Each row was made from one path, in order. Every step used is in the known rows, and no mark comes twice. Write each row's path.
Known rows
v d: 13.7 17.5 12.3 10.5 -7.2 19.5 0.9 -4.8 1.0 -3.7 -13.3 -6.8 -9.0 -13.6 7.0 -19.1 -10.1 -0.7 -8.9 10.7
d c y: -13.7 -9.2 -54.9 7.7 0.9 -18.8 -5.7 -19.9 0.0 -3.6 9.9 31.4 3.5 21.3 -12.9 -3.1 -11.3 -10.1 -7.8 12.9
g d: 4.0 19.5 41.4 12.2 -17.1 10.7 -5.6 -17.3 -2.7 22.4 -9.8 -5.6 -12.8 6.4 0.9 -5.9 6.3 -6.1 -3.7 0.7
c d g: 2.1 17.0 23.2 1.1 -2.2 -10.5 -25.1 -27.6 0.9 -11.8 1.3 5.8 4.0 13.4 -5.6 -0.1 -0.9 -6.1 12.9 4.2
g r: -0.9 -3.5 11.8 12.1 -10.9 17.6 -9.2 21.3 1.9 10.7 -21.8 6.9 -13.5 -10.6 -1.3 0.1 11.5 -6.4 26.6 6.6
g r b y c d: -18.0 20.4 -26.0 26.4 2.9 12.7 -16.4 9.9 -0.2 -4.2 -4.4 13.0 -13.2 -6.3 -2.5 -13.6 2.1 -12.2 22.3 15.7
r g d c: 13.9 18.4 2.8 14.1 -16.4 13.9 -18.0 -20.9 -9.9 0.8 16.0 -7.1 3.7 10.1 -2.7 -7.3 -0.9 -16.5 -35.1 -3.9
b y c: 2.0 2.9 -51.3 4.6 -4.6 -32.8 0.0 -16.5 -4.7 -4.9 4.4 16.1 0.2 6.6 -5.1 -17.1 -13.0 -0.6 2.8 5.0
g r b y: -22.5 6.4 -24.2 19.4 -1.7 17.8 -8.4 17.2 0.9 13.4 -2.0 11.5 -14.1 -1.6 -1.6 -15.0 8.3 -7.9 21.2 13.2
v d g: 15.9 9.4 18.7 9.6 -13.5 16.2 -8.5 -21.3 2.9 1.2 6.5 0.2 -1.2 -4.2 2.2 -22.1 -9.3 -3.3 -7.2 7.6
b r g d c y: 5.3 6.1 -32.0 1.0 6.5 15.8 -14.5 -8.0 -0.5 25.6 -2.0 -8.0 3.4 12.0 -22.7 -5.5 -1.9 -15.0 2.6 3.4
d g r b y c: -8.6 -2.0 -19.3 18.3 -4.9 5.1 -23.8 -16.3 4.5 4.5 31.6 18.2 1.6 7.7 -9.2 -13.0 2.4 -11.8 15.8 5.4
b r g d: 9.7 9.3 -12.0 -1.0 5.0 23.8 -12.3 0.7 -2.7 23.8 -6.4 -21.5 1.6 5.1 -16.2 -3.6 1.5 -11.8 6.8 -1.2
b y c d g: 0.9 12.2 -40.2 5.4 -5.2 -39.3 -12.0 -30.4 -4.6 -10.2 6.3 18.5 2.5 13.0 -7.6 -17.8 -13.2 -3.7 8.5 7.5
v d g r b y c: 7.4 17.4 -6.5 24.0 -8.7 20.5 -15.5 -17.3 3.4 -2.7 9.1 8.6 -6.8 -6.9 0.3 -30.2 -10.7 -9.0 2.0 14.7
c y: 2.8 0.4 -33.9 -7.7 5.7 -13.5 8.2 -13.8 14.8 6.0 5.7 22.2 6.3 -8.5 -12.8 -2.4 2.6 -3.8 0.6 -2.7
y b r: -2.4 9.6 -42.1 7.4 28.5 27.2 -4.7 -7.2 -5.6 14.5 -25.7 7.6 -2.5 -12.2 10.5 3.6 -5.6 -1.0 15.7 20.2
d g r b y: -13.5 -6.3 -11.1 12.9 -9.3 7.3 -21.0 -12.1 4.8 17.7 26.5 16.8 0.4 12.1 -9.3 -14.8 7.5 -9.3 16.8 4.6
c d: -0.4 24.7 17.8 1.9 2.0 -6.4 -15.8 -10.8 -2.4 -17.0 -18.6 -0.3 -2.4 3.6 -0.7 1.7 -1.9 -3.9 10.9 7.2
g d c y: -4.5 13.3 4.1 18.0 -15.2 -3.6 -9.6 -31.0 -2.0 20.7 -3.2 15.9 -10.9 20.6 -8.9 -7.8 -1.2 -13.5 -9.0 9.8

Which path is each row?
3.3 17.6 -44.8 14.7 22.3 31.9 -13.4 -19.1 -11.7 15.3 -17.1 6.3 -0.7 -3.7 9.2 -0.1 -7.6 -9.9 -2.1 19.3 -> y b r g d c
-22.8 22.6 -67.2 18.7 21.5 -3.3 -5.2 -11.3 -2.3 -15.8 34.3 8.9 0.8 4.3 -1.1 -19.7 -11.7 -5.4 -10.9 10.0 -> r b y c
-11.6 19.2 8.7 10.0 -5.0 -4.8 -30.1 -20.7 0.6 -3.1 0.3 12.3 -3.4 14.8 -7.0 -10.6 3.1 -9.5 23.6 10.6 -> c d g r b y
-30.6 15.6 -52.2 11.1 15.3 0.0 -0.6 -5.7 -2.2 2.2 28.0 6.3 -1.2 11.2 -0.7 -23.1 -4.1 -1.3 -9.4 10.0 -> r b y
-7.7 -1.2 -78.5 10.2 15.4 -3.9 -9.8 -24.6 -4.3 2.8 4.4 32.9 6.4 12.9 -8.8 -2.4 -13.8 -13.4 -10.3 18.5 -> d c y b r g
7.1 9.8 -65.0 -3.4 25.2 8.6 2.6 -20.0 10.4 12.8 -6.6 23.7 9.4 -17.8 -5.8 -1.4 -0.8 -7.4 2.1 7.9 -> c y b r g
-22.3 26.8 -59.4 19.4 18.9 -8.0 -15.8 -23.5 -1.8 -17.8 35.2 12.2 3.7 10.3 -4.4 -20.6 -11.8 -7.7 -6.1 11.3 -> r b y c d g
15.7 26.0 -13.9 16.5 11.5 -12.7 -27.0 -30.0 -0.4 -43.2 10.6 8.9 9.0 -6.2 -3.5 4.1 -15.3 -12.7 1.8 4.5 -> y c d g
-18.7 9.4 -10.3 22.2 5.6 30.7 -11.5 21.1 2.7 3.6 -0.5 5.0 -12.0 -10.6 0.3 -5.5 9.3 -10.8 16.9 11.1 -> g r b
-0.4 15.9 -41.4 6.1 -3.4 -35.6 -6.5 -22.4 -5.3 -13.8 -3.2 15.5 -1.4 8.9 -4.8 -16.9 -13.8 -2.6 7.8 8.5 -> b y c d
13.7 23.2 -18.1 15.3 -6.1 15.6 -13.1 -30.8 -6.8 4.1 11.1 6.0 4.4 1.9 1.0 -7.6 -0.9 -17.8 -34.9 0.3 -> r g d c y b
1.4 7.0 -63.7 -3.7 27.2 6.9 4.3 -18.9 10.3 17.3 -14.9 27.0 4.9 -15.7 -5.6 0.0 -0.9 -4.6 12.1 10.7 -> c y b r
13.6 17.7 -6.3 11.4 -13.5 10.3 -13.2 -25.9 -4.8 2.6 16.9 -0.8 5.2 7.5 -6.8 -9.0 0.6 -17.9 -34.5 -4.6 -> r g d c y
2.1 -14.4 17.1 7.6 -17.0 7.8 -20.1 -9.2 5.9 15.4 13.1 13.2 1.1 8.1 -8.7 -3.2 10.4 -8.3 21.2 0.2 -> d g r
7.5 16.5 -51.6 0.8 21.4 13.6 1.3 -26.1 9.3 19.7 -11.3 21.1 5.2 -17.2 -5.4 -3.6 1.4 -10.2 -0.1 6.2 -> c y b r g d
2.7 10.6 -52.7 0.4 19.6 -0.8 9.0 -23.9 10.5 7.4 -7.4 33.2 5.5 -19.5 2.9 -0.6 -0.5 -3.4 -2.1 7.8 -> c y b
6.9 30.9 -22.6 26.2 16.5 -1.4 -32.5 -22.5 0.6 -42.1 12.9 11.5 4.8 -9.9 -3.5 1.8 -12.2 -16.9 6.6 7.3 -> y c d g r b
